What can hang from each mark
Q500: Q543
Q838: Q198
Q741: Q543
Q868: Q198 Q543
Q543: Q500 Q587 Q838
Q233: Q198 Q440
Q198: Q233 Q868
Q587: Q440 Q543

Every row comes from one small tree of marks. Brackets hold a mark, then the marks that hang from it, in the order of their numbers. Every link used is in the known rows. Which tree was each row made from?
Known rows
(Q838 Q198): [ 11 -18 -13 -20  10  -6  39   5 -34   5  25  23   7 -27 -11   9  18  -9
 -27  -5  14  -1 -31 -19 -13   8  -3  25  -2  22 -39  19  16   6 -13  26
  -4   5   0 -33  22   7 -16  47 -15   4   2  42  12 -21 -22  23  -2 -24
 -13  36]
(Q233 (Q198 (Q868 (Q543 Q587 Q838))) Q440): [ 11  16 -21   4 -18  11  75   2  31  54   9  30  61 -41 -47 -11  15  -4
 -29 -20  27  37 -20 -38 -15 -22 -26 -10  28  -5  15  -9 -21 -41 -25 -57
  -4   6 -18  13  57 -23 -17  28  21  -6  28  38  32  27  45  92 -28 -21
   8  37]
(Q868 (Q543 Q500 Q587 Q838)): [ -6 -19 -37  25 -53  19  47  10  31  13  59   2  26 -17  -1  11 -12 -41
 -33  -9 -16   2 -66 -12 -39  -7 -35 -23  59  -3  -7 -12 -30 -34 -48 -12
 -33 -37 -11   3  48 -16 -51 -26   4  -4  13  19  53  17  36  90 -24  22
  10  35]
(Q198 (Q233 Q440) (Q868 Q543)): [ 30  43 -25 -14   8 -25  20  14  25   4  10  38  63 -35 -22  -9  -8  -4
  14 -47  18  48   0 -40 -10 -74 -16   3   5 -19  -9  36 -21 -11  -8 -44
   9  17   5  -3  31 -30  21  38  35  28  33  22  22  40  39  58  16 -43
  12  -6]
(Q838 (Q198 (Q233 Q440))): [ 11  12 -28 -38  21 -39  25  13 -12  13  23  33  28 -50 -38   5  11  14
   0 -35   7   7 -27  11 -11 -40   5  24  10   5 -35  17   6   4 -22 -23
   4  -1  -5  -7  18 -12   7  42  11   7   5  36   0  32 -27  32   0 -22
 -15  36]
(Q587 Q543): [ -6 -26  -9  23  23 -14  16  -8 -13 -24   7  30  39  25 -13  -8  -1  -7
 -25   1 -17  10 -44 -54   7  12   0 -15   1  16 -25  35 -12  18 -12  23
   8  15   6 -13   1   3 -14  37  -5  17  17  13  22  -7  21  33   1 -19
 -22  13]
(Q543 Q500 (Q587 Q440) (Q838 (Q198 Q868))): [ 14  -9 -53 -13 -10  17  62  12   1  56  46  19  40 -44  11  24  25 -16
 -43 -13   5  10 -40 -21 -24  -7 -15 -14  11  -3 -22 -14  -6 -67 -60 -28
  14 -11 -27  -7  52   9 -40  54   9 -35  -2  61  34  23  13  65 -39  -5
 -16  30]
(Q198 (Q868 (Q543 Q500 Q587 Q838))): [ 20   6 -31  23 -51  23  53  10  30  23  55   4  42 -28   4   6  -1 -47
 -23 -12  -6  25 -48 -35 -33 -12 -36 -23  37  -8  -7  -8 -36 -57 -43 -37
 -10 -16 -26   2  61 -18 -52   2  15   1  24  24  66  18  50  87 -21   9
  19  19]
(Q741 (Q543 Q587 Q838)): [-22 -17 -29  13 -34   3  19 -16 -29  38  38  15   7  11  -4  23 -16 -25
 -53  14   8 -20 -81 -23 -14  -4 -12   1  39   8  -5  14  -2 -24 -31  -3
 -38  -5 -22  10   8 -31  -1   4 -11  -5  -1  14  51  11 -11  73 -18  40
  -3  38]
(Q868 Q198 (Q543 Q838)): [-19 -18 -28  24 -42   6  62 -21  -7  -1  38  24  33 -27   3 -27 -34 -18
 -40 -12   5   5 -30 -23 -16   1 -38   7   1   4  -1 -17  -7 -11 -23  18
 -35 -27  27  -6   4 -29 -39  24 -19  35  21  22  28 -31  15  78   7   9
  12  25]
(Q198 Q233 (Q868 (Q543 Q500 Q587))): [ 40  19 -26  10 -24  -1  15   3  52 -10  43   2  47 -42  -3   7  -7 -21
  -8 -37  -2  33 -38 -45 -41 -37 -24 -22  29 -20 -20  15 -30 -54 -25 -33
  11 -27  -6 -39  83 -20 -39 -12  41 -12  23  15  53  47  23  83   9 -21
  24 -14]
(Q500 (Q543 Q587 (Q838 Q198))): [ 11 -23 -23 -15  -3  32  55  12 -23  -3  44   4   1 -49 -14  23   1   0
 -65 -19 -21 -29 -73 -24 -36  32  13   3  19  31 -44 -10   1 -22 -61  39
 -20 -35 -32 -15  40  24 -15  15 -17 -12  12  58  34  16 -42  52 -35   9
  -5  42]
(Q500 (Q543 (Q587 Q440) Q838)): [ -8  -6 -29  17  14  35  39  20  -5  18  20  12  29  11  20  45 -17  11
 -65 -24 -21 -14 -52 -44 -22  -7  11 -54  13  17  -9  -9 -16 -32 -62  24
 -10 -25 -12  12  16   2  31  28  -9 -33  15  39  10  29   4  55 -14  17
 -15  23]
(Q543 Q500 Q587 (Q838 (Q198 Q868))): [ 26 -15 -33 -12 -26   9  66   3  -4  49  64   8  23 -48 -10  14  25 -25
 -32   4  -8  -1 -58 -14 -33  15 -10  10  21   1 -31  -3  -9 -55 -54 -36
   9 -14 -45  -9  56  11 -67  22  10 -19   1  48  57  12   0  61 -38   8
   2  36]
(Q587 (Q543 (Q838 (Q198 Q868)))): [ 16 -31 -16  -3   1 -15  54 -30 -38   7  23  32  36 -33 -20 -27  18 -10
 -35 -10   2  14 -44 -47  11  21   4  19 -16  11 -46  31  -8   0 -45  -3
  13  11 -18 -10  11  17 -40  72  -4  36  24  53  48  -1  13  42 -32 -34
 -25  31]
(Q868 Q198): [  1 -13 -20  12  -1  -9  41  -9 -14  -1  27  33  30   1   1 -10 -12  -4
 -26   5   4  -5 -19 -23  -7  15 -10  12 -23  13   0  -6  13  -7   5  22
   9  -3  23 -18   9 -19 -27  32 -22  -2  -3  19  10 -38  -6  43  24  10
   9   1]
(Q741 (Q543 Q500 (Q587 Q440) Q838)): [-23 -21 -57  10 -28   6  32   9   1  62  31  24  24   5  13  30 -20 -27
 -55   0  -3 -13 -73 -13  -7 -21 -37 -24  54 -23 -11  -7 -10 -47 -43 -16
 -21 -23 -16  11  17 -27  -3   2  -3 -32 -25  24  49  17  13  79 -24  43
 -21  26]
(Q587 Q440 (Q543 Q500 (Q838 (Q198 Q868)))): [ 10 -30 -49  -4   4 -16  71   0 -13  32  18  38  52 -37  -9 -15  18 -11
 -39 -27  -5  13 -33 -48  10   4 -15  -4   1 -21 -54  12 -18 -13 -47 -17
  23   4 -12 -14  15  25 -40  70  10   1   9  66  38   6  39  45 -35 -30
 -48  19]
(Q233 (Q198 (Q868 Q543))): [ 27  15   1   3  -9   6  57   2   5  16 -12  34  47 -30 -28 -20  20   2
 -19 -23  42  51   8 -75  -9  -7 -33   7 -10 -10 -22  26 -14  -2  19   8
  18  10  10 -38  47 -10  -7  42   4  13  31  35  30 -20  40  58  21 -58
   8   5]
(Q587 Q440 (Q543 Q500 (Q838 (Q198 Q233)))): [ -7 -32 -44   3   9 -38  43 -16  -6  18  21  33  37 -54 -23 -10  -4   6
 -48 -46 -21  -2 -63 -16  -2 -22 -18  -2  25 -33 -66  17 -31   5 -62  -8
  10 -30   1 -16  12   1 -33  32  18   9   7  53  15  38   2  43 -26 -12
 -51  36]

Write each row's tree
[-22 -19 -61  31 -37  16  71   5  49  20  41  19  49 -33  31  -1 -29 -30
 -56 -23  -7   3 -49 -14 -29 -12 -48 -34  29 -12  15 -58  -8 -55 -51 -11
 -25 -50  34 -10  52 -20 -52   8  -6 -27 -11  32  30  -4  36 101 -15  31
   5  12] => (Q868 Q198 (Q543 Q500 (Q587 Q440) Q838))
[-16 -11 -46  21  -8   9  44  17  14  54  46  16  38  13  15  38  -4  -9
 -47  -3 -15   1 -59 -10 -23 -14 -18 -47  36  -8   6 -18 -23 -54 -59 -19
  -3 -18 -16  18  25 -21 -23  10   3 -35   0  22  16  20  24  65 -17  34
 -22  36] => (Q543 Q500 (Q587 Q440) Q838)
[ 31  30 -31 -41  -5 -26  37  21  14  -6  14  39  47 -81 -29 -15  14  -3
   3 -62  26  32   6 -31 -10 -55 -18  31   5  -8 -33  21   2  -9 -15 -36
   3   8   6 -21  49 -12   9  62  27  26  24  51  31  39  12  53  -1 -65
  12  11] => (Q838 (Q198 (Q233 Q440) (Q868 Q543)))
[-12 -26 -56  -3 -12   7  58   9   0  50  46  11  25 -33  15  28  13 -12
 -53 -12  -8 -16 -63   3 -26  -4 -19 -14  31   2 -16 -26   2 -48 -66 -11
 -10 -31 -14  -6  48   8 -35  23   0 -32 -12  50  19  14  -4  60 -37  15
 -23  49] => (Q543 Q500 (Q587 Q440) (Q838 Q198))
[ 27  36 -33  -1  11 -12  13  13  51  -6  30  20  61 -31 -10   7  -2 -10
  18 -49  11  39 -16 -34 -24 -68  -6 -18  20  -6   6  10 -13 -44 -28 -59
   2   0   2  -6  70 -26  11  18  39  -2  33  16  31  59  27  81   7 -31
  20  -5] => (Q198 (Q233 Q440) (Q868 (Q543 Q587)))
[ 20  28 -11 -13   1  -3  70  24  26  34 -17  53  73 -34 -54 -28  24  -4
  -4 -30  44  51  23 -55   3 -20 -34   6   0 -16 -10  11 -14   0  17 -34
  17  29   6 -15  46 -19  11  44  15   5  25  41  27   7  50  61   7 -52
   8   9] => (Q233 (Q198 (Q868 Q543)) Q440)
[ 20  -1 -53 -18  -3  18  53  34  43   5  21  12  44 -61  22  13  18 -35
 -25 -43  15  20 -16 -49 -32 -25 -43 -18  15   3 -21 -24  18 -55 -33 -11
   3 -19  16 -55  98  17 -27  51  15 -37   1  58  48  14  25  71 -19 -46
   1   5] => (Q838 (Q198 (Q868 (Q543 Q500 (Q587 Q440)))))
[ 31   6 -31 -11 -27 -15  42 -20   0  40  72   5  24 -67 -23  15  14  -6
 -27 -16  -6   4 -68  -5 -39 -10  -6  10  26 -19 -44  11 -22 -62 -63 -40
  17 -31 -46  -7  61  -4 -66   9  22 -14   7  45  39  45 -18  67 -20   5
   0  27] => (Q543 Q500 Q587 (Q838 (Q198 Q233 Q868)))
[ 19  -5 -29 -20  15 -47  46 -18 -15  14  26  44  56 -53 -44 -29  18  14
  -7 -37  -3  19 -43 -26  20 -27  10  29   2 -16 -44  40 -19   4 -52 -57
  14  13 -24   9   9  -4 -19  62  31  37  24  53  27  44   8  48 -37 -31
 -31  33] => (Q587 (Q543 (Q838 (Q198 (Q233 Q440) Q868))))
[ 18  12 -29  12  -4  23  64  22  62  36  -6  26  66 -37 -11   4  17  -8
 -35 -34  30  46   0 -67 -24 -14 -48 -34  14 -21  -8 -16 -15 -52  -8 -16
  20  -9  16 -46  94  -7 -18  19  24 -46   6  39  31  15  53  85   2 -39
   2  -2] => (Q233 (Q198 (Q868 (Q543 Q500 (Q587 Q440)))))
[-17 -30 -39  29   2 -16  49   3   2  28  19  39  58  17  -2  -6 -15 -15
 -39 -10 -24   6 -56 -34   8  -8 -17 -43  20 -23 -30   8 -38   2 -49  -9
  14  -6  -1  10 -14  -8 -23  28   2   5   4  36  22   6  53  55 -19   7
 -48  27] => (Q587 Q440 (Q543 Q500 Q838))
[ -3 -18 -37 -10  19  33  57  15 -21  12  23  14  13 -41   8  34  -4   9
 -69 -33 -18 -23 -58 -32 -23  11   5 -27  10  27 -29 -14   6 -34 -73  38
 -14 -31 -10 -13  36  18  13  46 -12 -34   6  64  14  17 -26  47 -28   0
 -20  37] => (Q500 (Q543 (Q587 Q440) (Q838 Q198)))
[ 36  29 -35 -29  11 -14  27  12  34 -16  26  23  46 -78 -20  -1  16 -10
   3 -51  18  23 -23 -30 -27 -53 -10  12  14   7 -18   5  13 -41 -35 -45
  -5  -9   3 -30  86   0  -5  40  42  -1  27  40  36  59 -11  79 -13 -49
  19  14] => (Q838 (Q198 (Q233 Q440) (Q868 (Q543 Q587))))
[ 33   7 -11   1 -36   9  78  18  25  29   2  37  55 -43 -46 -18  21 -20
 -18 -21  30  50   5 -62 -20   6 -50   4  14 -37 -36  10 -34 -12  21  -8
  24   3  -1 -48  56 -14 -36  10   8  -3  13  38  47 -14  53  63  16 -44
   1   0] => (Q233 (Q198 (Q868 (Q543 Q500))))
[ 11 -15 -36  -7 -56 -22  48  -6   0  12  53  11  16 -81 -29 -13 -11 -19
 -31 -49   2   3 -57   6 -37 -20 -39  30  50 -27 -66  10 -30  -1 -46  -4
 -21 -39 -15 -26  37 -14 -48  -5   7  40  22  45  42  26  -4  67 -18 -11
  -6  46] => (Q868 (Q543 Q500 (Q838 (Q198 Q233))))
[ 25  25 -33 -34  -6 -33  39  -9 -30  51  38  36  39 -54 -37  -9  19  16
  -8 -34  16  18 -23   2  -2 -43   6  34   2 -17 -29  31 -10 -19 -45 -61
  14   8 -35  23   6 -19  -8  60  24  29  22  56  16  38  -1  46 -18 -19
  -8  38] => (Q543 (Q838 (Q198 (Q233 Q440) Q868)))
[ 25 -34 -30  -5 -21 -16  66  -9 -17  15  32  34  38 -41 -33 -30  22 -30
 -24  -3 -14  11 -53 -36   3  31 -13  18   3 -10 -62  21 -25  -4 -44 -17
  19   1 -23 -14  18  18 -67  41  -1  19   5  61  55  -1  21  47 -44 -17
 -28  27] => (Q587 (Q543 Q500 (Q838 (Q198 Q868))))
[  1 -28 -41  -5 -34  11  60   5  -7  34  65   2   7 -40 -10  18  14 -25
 -42   4 -18 -18 -77  10 -41  19 -11   4  39   7 -31 -16  -6 -41 -57 -10
 -17 -30 -35  -7  51   4 -68  -1  -2 -15  -7  46  43   9 -18  58 -43  26
  -8  55] => (Q543 Q500 Q587 (Q838 Q198))
[ 30  12 -26   1 -39  12  47  32  25   4  22  23  50 -14  -4 -10   7 -42
   0 -18   5  39  -5 -54 -20 -15 -40  -8  12 -15 -33  19 -22 -20  -1 -13
  17   7   1 -28  38  -7 -26  18   7   5  14  32  58  -6  58  62  11 -34
  15 -13] => (Q198 (Q868 (Q543 Q500)))
[  3 -17 -36   1 -17   9  15  15   7  26  28  13  15   3  -9  26  -9 -49
 -30  13  -9 -18 -73 -33 -25   2 -27  -6  49 -11 -25   7   2 -27  -8  -4
 -13 -12 -13 -19  41 -20 -19 -22  -9 -32 -32  14  60  10  -8  68  -5  30
   1   8] => (Q741 (Q543 Q500 Q587))
[  0 -50 -30   2 -19 -20  60  -6 -19  13  36  28  24 -34 -35 -13  10 -28
 -36  -8 -26 -10 -77 -17  -6  35 -17  19  31  -5 -66   7 -24  14 -49   6
  -5 -15 -21 -11  10  18 -67  20   0  18  -2  52  47   1   1  45 -41  -3
 -36  49] => (Q587 (Q543 Q500 (Q838 Q198)))
